Each row was made from one walk, in order. Every step used is in the known rows, and no mark comes twice. Write each row's walk.
(in the rows, 128 means zero)
Known rows
N, Q, B: [105 134  86 151 137 100 116  89 166 214 106 122 111  95 152 102 133 123
 124 143 128 149 151]
S, B, T, K: [161 141 103 112  61 154 121 116 210 173 105 145 138 107 146 142 122 141
 130 126 133 131  52]
B, Q, V, N, T: [119 149 163 173 153 112 104 136 170 138 141 158  98 190 137  71 142 201
 107 129 133 103 107]
Q, V, N, B, S: [123 137 116 137 130  94  46 120  93 175 152 177  66  79 110  98 124 141
  98 109 167 139 137]
B, Q: [110 123  78 117 132  79  79 148 158 107 137 127 109 169 139 135 103 128
 116 157 120 147 124]
Q, V, N: [128 142 207 153 147 112 135 137  93 143 115 182 108 125 106  43 150 139
 118  74 123 102 122]
N, B, T: [133 139 110 135 101 139 112  88 150 154 159 137  91  69 138 147 113 138
 136 124 172 151  69]
B, V, N: [130 142 120 130 155 107 169 105 100 132 117 154  92 158 120  59 144 145
  94 101 124 102  95]
V, N, B, Q: [ 92 132  70 136 146  63  62 117 148 138 154 168  81 158 115 106 116 145
 102 126 150 152 113]
N, T, B: [104 178 153 140 131 132 120 123 179 162 158  74 118 158 142 139 202 181
 126 137 183 107 120]
Q, V, N, T: [125 152 183 178 155 131 122 130 160 145 138 160 101 173 132  68 150 197
 116 119 135  93 108]
S, B, V, N, Q: [111 143 121 141 167  70 135  82 169 165 154 206  89 117 130  85 149 136
  89 119 143 138 109]
T, B: [109 172 154 117 126 122 126 129 137 153 146  77 128 125 127 140 196 137
 126 119 175 115 133]
N, T, B, Q, V: [ 99 150 186 153 129  80 117 177 157 145 154 135 100 176 150  97 147 143
 139 148 142 141 144]
T, K: [151 128 112 123  92 146 128 143 188 130  90 171 143 143 130 126 130 147
 130 118 116 132  94]
Q, B: [119 135  85 139 117 124 131 104 125 212  91  76 125 111 146  98 123 120
 132 138 123 130 150]
Q, V, N, B, T: [136 147 147 144 111 133 113  91 133 161 151 162  82  67 128 103 123 143
 133  99 171 138  64]
B, T: [152 138 130 120  95 152 124 110 152 126 133 110 111  79 147 145 117 130
 139 133 143 128  66]
S, B: [118 149 110 121 106 101 120  96 134 219 162 106 144 127 127 135 133 112
 119 143 145 129 129]

Write each row's walk
[122 164 134 127 151 105 168 106 105 143 129 130  89 151 120  64 176 148
  96  92 146  98  98]  T, B, V, N
[146 143 107 149 115 146 140 130 216 140  97 182 115 188 141  93 140 195
 106 121 117 113  62]  B, V, N, T, K
[124 151 142 163 154 135 106 112 169 138 134 142 105 169 130  90 148 200
 101 123 140  90  96]  V, N, T
[138 143 122 134 110 140 105  78 137 153 154 151  85  66 126 119 123 147
 122 101 175 133  56]  V, N, B, T
[112 130 213 163 141  89 142 148 150 151 146 208 109 114 143  90 132 121
 141 127 127 158 154]  N, Q, V
[109 131  57 141 140  86 198  94 146 197 123 125  82 153 170  94 121 118
 113 165 121 157 125]  N, Q, B, V
[142 142  90 152 107 144 144 119 214 168  83 162 115 187 146  82 138 196
 107 125 117 115  70]  Q, B, V, N, T, K
[105 135 163 147 114  63 117 162 134 179 153 147 115 162 146  91 113 112
 137 151 124 153 148]  S, B, Q, V
[103 138  63 116 115  60  73 125 161 173 159 112 120 170 140 135 109 119
 107 166 133 145 127]  S, B, Q
[117 136 151 145 170  91  98  99 170 130 140 212 100  96 120  93 151 143
  99 103 142 130 117]  V, N, Q
[117 148 175 144 139  79 106 136 111 163 131 172 106 144 112  48 139 135
 110  95 127 110 121]  S, B, Q, V, N
[127 153 113 128 140  94 165  93 100 179 134 142 100 158 118  63 144 139
  91 104 131 102  94]  S, B, V, N
[109 159 105 119 129 102 207 120 128 152 151  92  96 177 157 123 166 133
 116 146 152 132 110]  T, B, V
[111 154 191 142 145  85 109 147 115 137 125 162  99 144 109  50 160 144
 112  88 138 108 125]  T, B, Q, V, N
[112 125 171 146 124  77 123 175 134 135 135 161 107 161 143  92 109 120
 141 141 114 152 149]  B, Q, V
[114 135 130 147 174  79 140  94 167 137 143 214  84 122 131  81 146 141
  91 114 134 136 108]  B, V, N, Q
[132 138  77 133 130  98  43 108 129 197 110 130  81  57 137 100 128 130
  93 135 140 132 148]  V, N, Q, B, S
[145 148 100 144 107 136 138 118 219 171 109 171 120 190 141  94 144 192
 103 124 124 112  65]  S, B, V, N, T, K
[147 142 101 131  88 149 126  91 151 184 105  74 109  67 160 124 112 125
 142 139 138 131  80]  Q, B, T
[106 161 105 137 139 110 204 117 155 157 163  90  89 200 164 120 170 161
 115 160 157 128 104]  N, T, B, V
[ 95 154  97 111 129  76  79 149 170 125 149  95 109 169 138 143 152 134
 112 149 154 137 128]  T, B, Q
[122 142 182 146 148  89 111 147 109 130 119 180 100 143 110  45 136 142
 111  90 121 111 121]  B, Q, V, N
[114 131  54 134 127 103 208 104 117 197 116  91  90 166 167  93 117 120
 123 162 112 147 125]  Q, B, V
[102 143 152 164 148  93 114 102 102 182 155 201  86 112 101  69 143 148
 120  82 169 143 123]  Q, V, N, B
[127 158 115 106 116 114  53 141 119 153 146  86  97  83 131 145 164 134
 105 137 171 122 144]  T, B, S
[103 140 113 152 152 101 104  85 112 173 155 188  88 108  95  91 144 153
 107  83 174 136 113]  V, N, B
